What can hang from each mark:
V: Y
J: A Y
Z: B
B: Y Z
Y: B J U
M: A U
U: M
A: M

Every row comes from one small tree of marks. Brackets hold a mark, then the marks that hang from it, in alphabetical order. Every link used is in the known rows. Which tree was each row made from?
In the rows, 100 means zero.
Known rows:
[U M]: [100 100 105 106 94 102 110 103 113 96 104 99 103 102 106 108 102 98 99 96 114]
[B [Y J [U M]] Z]: [107 93 95 92 82 104 118 98 111 104 107 107 103 100 99 100 102 89 94 94 94]
[A M]: [98 97 103 82 102 98 106 106 106 103 105 99 100 104 111 82 99 104 99 100 131]
[Y [B Z]]: [103 96 99 81 79 102 104 94 108 104 104 106 100 98 101 98 97 82 98 103 101]
[V [Y B J U]]: [106 95 105 101 61 100 106 99 108 113 110 108 100 107 98 50 94 98 96 98 140]
[B Z]: [100 96 94 92 95 101 100 96 102 98 103 106 97 97 104 108 102 90 98 103 78]
[Y B J U]: [109 96 105 96 67 100 108 94 107 121 106 98 106 101 86 61 94 94 97 97 136]
[V [Y B [U M]]]: [103 97 108 107 61 98 111 101 115 105 109 111 100 110 106 70 95 94 95 96 123]
[M U]: [101 102 99 102 89 94 99 100 100 102 101 98 97 103 103 95 99 87 95 100 91]
[Z [B [Y [J A]]]]: [102 104 98 95 105 110 109 97 108 104 102 97 105 104 99 91 98 101 98 97 116]
[J A [Y U]]: [98 101 100 86 98 97 111 87 93 108 100 105 98 96 100 90 101 105 96 101 67]
[Y B [J [A M]] U]: [108 94 108 76 76 98 117 92 106 122 110 100 107 101 92 51 95 95 97 99 156]
[J [A M] [Y B U]]: [99 98 104 61 86 96 119 89 103 117 106 105 101 100 106 70 96 100 94 100 108]
[V [Y [J [A [M U]]]]]: [102 96 104 86 85 100 106 103 103 103 113 106 98 105 110 54 99 101 97 100 150]
[U [M A]]: [99 103 104 106 91 92 116 104 110 100 104 101 106 103 107 95 102 98 97 97 113]
[Z [B [Y U]]]: [100 105 96 110 95 103 107 98 109 106 99 99 101 110 100 96 97 98 95 95 83]
[Z [B [Y [J [A M]]]]]: [101 102 99 86 105 109 112 100 111 105 105 97 105 107 104 84 98 103 97 97 133]
[J [Y [U M]]]: [99 102 101 101 87 99 111 96 106 107 102 102 99 101 105 97 100 105 95 96 76]
[V [Y [J A]]]: [102 96 103 95 89 104 103 100 100 100 110 107 100 101 102 66 100 106 100 100 138]
[B Y Z]: [101 95 91 83 98 104 109 98 104 96 101 110 99 99 105 118 102 87 96 99 71]
[B [Y U] Z]: [103 94 91 92 88 99 112 95 103 102 101 111 98 101 101 108 101 86 94 98 58]
[M A U]: [100 105 98 102 84 80 108 100 96 109 101 99 100 103 105 78 99 86 92 101 88]
[Z [B [Y J U]]]: [103 103 97 108 93 107 108 99 110 110 101 96 104 108 96 85 97 101 96 95 105]
[B [Y J U] Z]: [107 93 92 89 85 103 112 96 104 108 104 107 101 99 96 94 101 90 95 97 84]

Write each row's tree:
[107 94 100 79 76 106 105 94 109 112 108 102 104 95 95 79 97 86 98 102 134] -> [Y [B Z] J]
[105 95 107 93 66 100 110 95 104 112 110 110 102 104 97 50 95 98 96 99 141] -> [V [Y B [J A] U]]
[102 104 97 102 100 111 106 101 111 105 101 96 104 106 100 92 97 101 98 96 114] -> [Z [B [Y J]]]
[103 96 104 76 105 103 110 98 101 108 108 97 105 97 99 71 101 106 101 100 154] -> [Y [J [A M]]]
[104 95 99 92 68 96 107 91 107 113 104 107 100 101 95 86 96 82 95 101 85] -> [Y [B Z] U]
[106 92 101 95 58 101 106 97 108 112 112 112 98 105 100 56 95 92 95 100 127] -> [V [Y [B Z] J U]]
[107 94 101 70 82 106 110 88 105 110 109 104 105 92 94 79 98 86 99 104 137] -> [Y [B Z] [J A]]
[104 91 94 64 101 106 117 97 105 102 108 108 102 97 105 94 102 91 97 99 114] -> [B [Y [J [A M]]] Z]
[104 95 104 88 92 98 113 95 100 115 108 98 104 99 94 60 100 106 98 99 139] -> [Y [J [A M]] U]
[101 98 97 82 74 99 108 89 104 114 103 107 97 99 102 89 97 92 93 100 67] -> [J [Y [B Z] U]]
[109 93 103 95 60 102 116 94 118 116 111 102 106 99 94 75 97 85 95 97 130] -> [Y [B Z] J [U M]]
[104 95 103 97 63 98 115 93 117 109 107 106 103 102 99 94 97 81 94 98 97] -> [Y [B Z] [U M]]
[109 96 109 102 63 101 116 97 117 118 109 98 108 102 91 68 95 93 96 93 148] -> [Y B J [U M]]
[103 104 99 111 90 108 112 100 116 108 104 96 105 109 99 89 97 100 95 93 111] -> [Z [B [Y J [U M]]]]
[102 94 100 98 60 97 105 97 108 106 109 115 96 107 105 70 96 89 95 101 101] -> [V [Y [B Z] U]]
[100 98 99 70 82 99 114 82 99 112 104 110 99 94 101 89 98 91 94 103 68] -> [J A [Y [B Z] U]]
[105 93 101 87 67 106 103 100 109 105 112 111 99 102 104 63 96 92 98 101 139] -> [V [Y [B Z] J]]
[101 101 101 88 77 98 108 91 103 115 101 104 99 101 100 85 95 98 94 98 81] -> [J [Y B U]]
[107 97 100 91 96 101 117 95 99 109 102 103 105 100 90 86 100 99 97 95 107] -> [B [Y [J A] U]]
[107 96 98 97 90 102 113 99 102 110 102 102 104 102 92 86 99 99 96 93 105] -> [B [Y J U]]
[99 99 99 62 92 103 111 85 100 105 104 109 99 92 105 97 99 91 96 105 81] -> [J A [Y [B Z]]]
[109 93 100 90 63 101 108 91 108 120 108 103 103 98 89 68 96 86 95 100 118] -> [Y [B Z] J U]
[107 97 103 95 93 102 123 97 106 106 104 103 107 101 94 91 101 98 96 92 117] -> [B [Y [J A] [U M]]]
[103 97 105 103 64 96 105 99 106 108 107 111 98 109 102 65 94 95 96 99 114] -> [V [Y B U]]
[100 99 96 73 83 103 105 92 105 107 103 107 98 97 106 97 97 91 96 102 79] -> [J [Y [B Z]]]
[109 98 108 101 61 93 121 97 114 122 109 99 110 103 92 58 95 92 94 94 146] -> [Y B J [U [M A]]]
[101 101 103 91 73 99 114 94 111 113 104 103 101 102 103 89 96 97 94 96 91] -> [J [Y B [U M]]]
[103 97 105 114 68 95 113 104 108 108 111 107 102 108 104 53 99 105 95 95 134] -> [V [Y J [U [M A]]]]
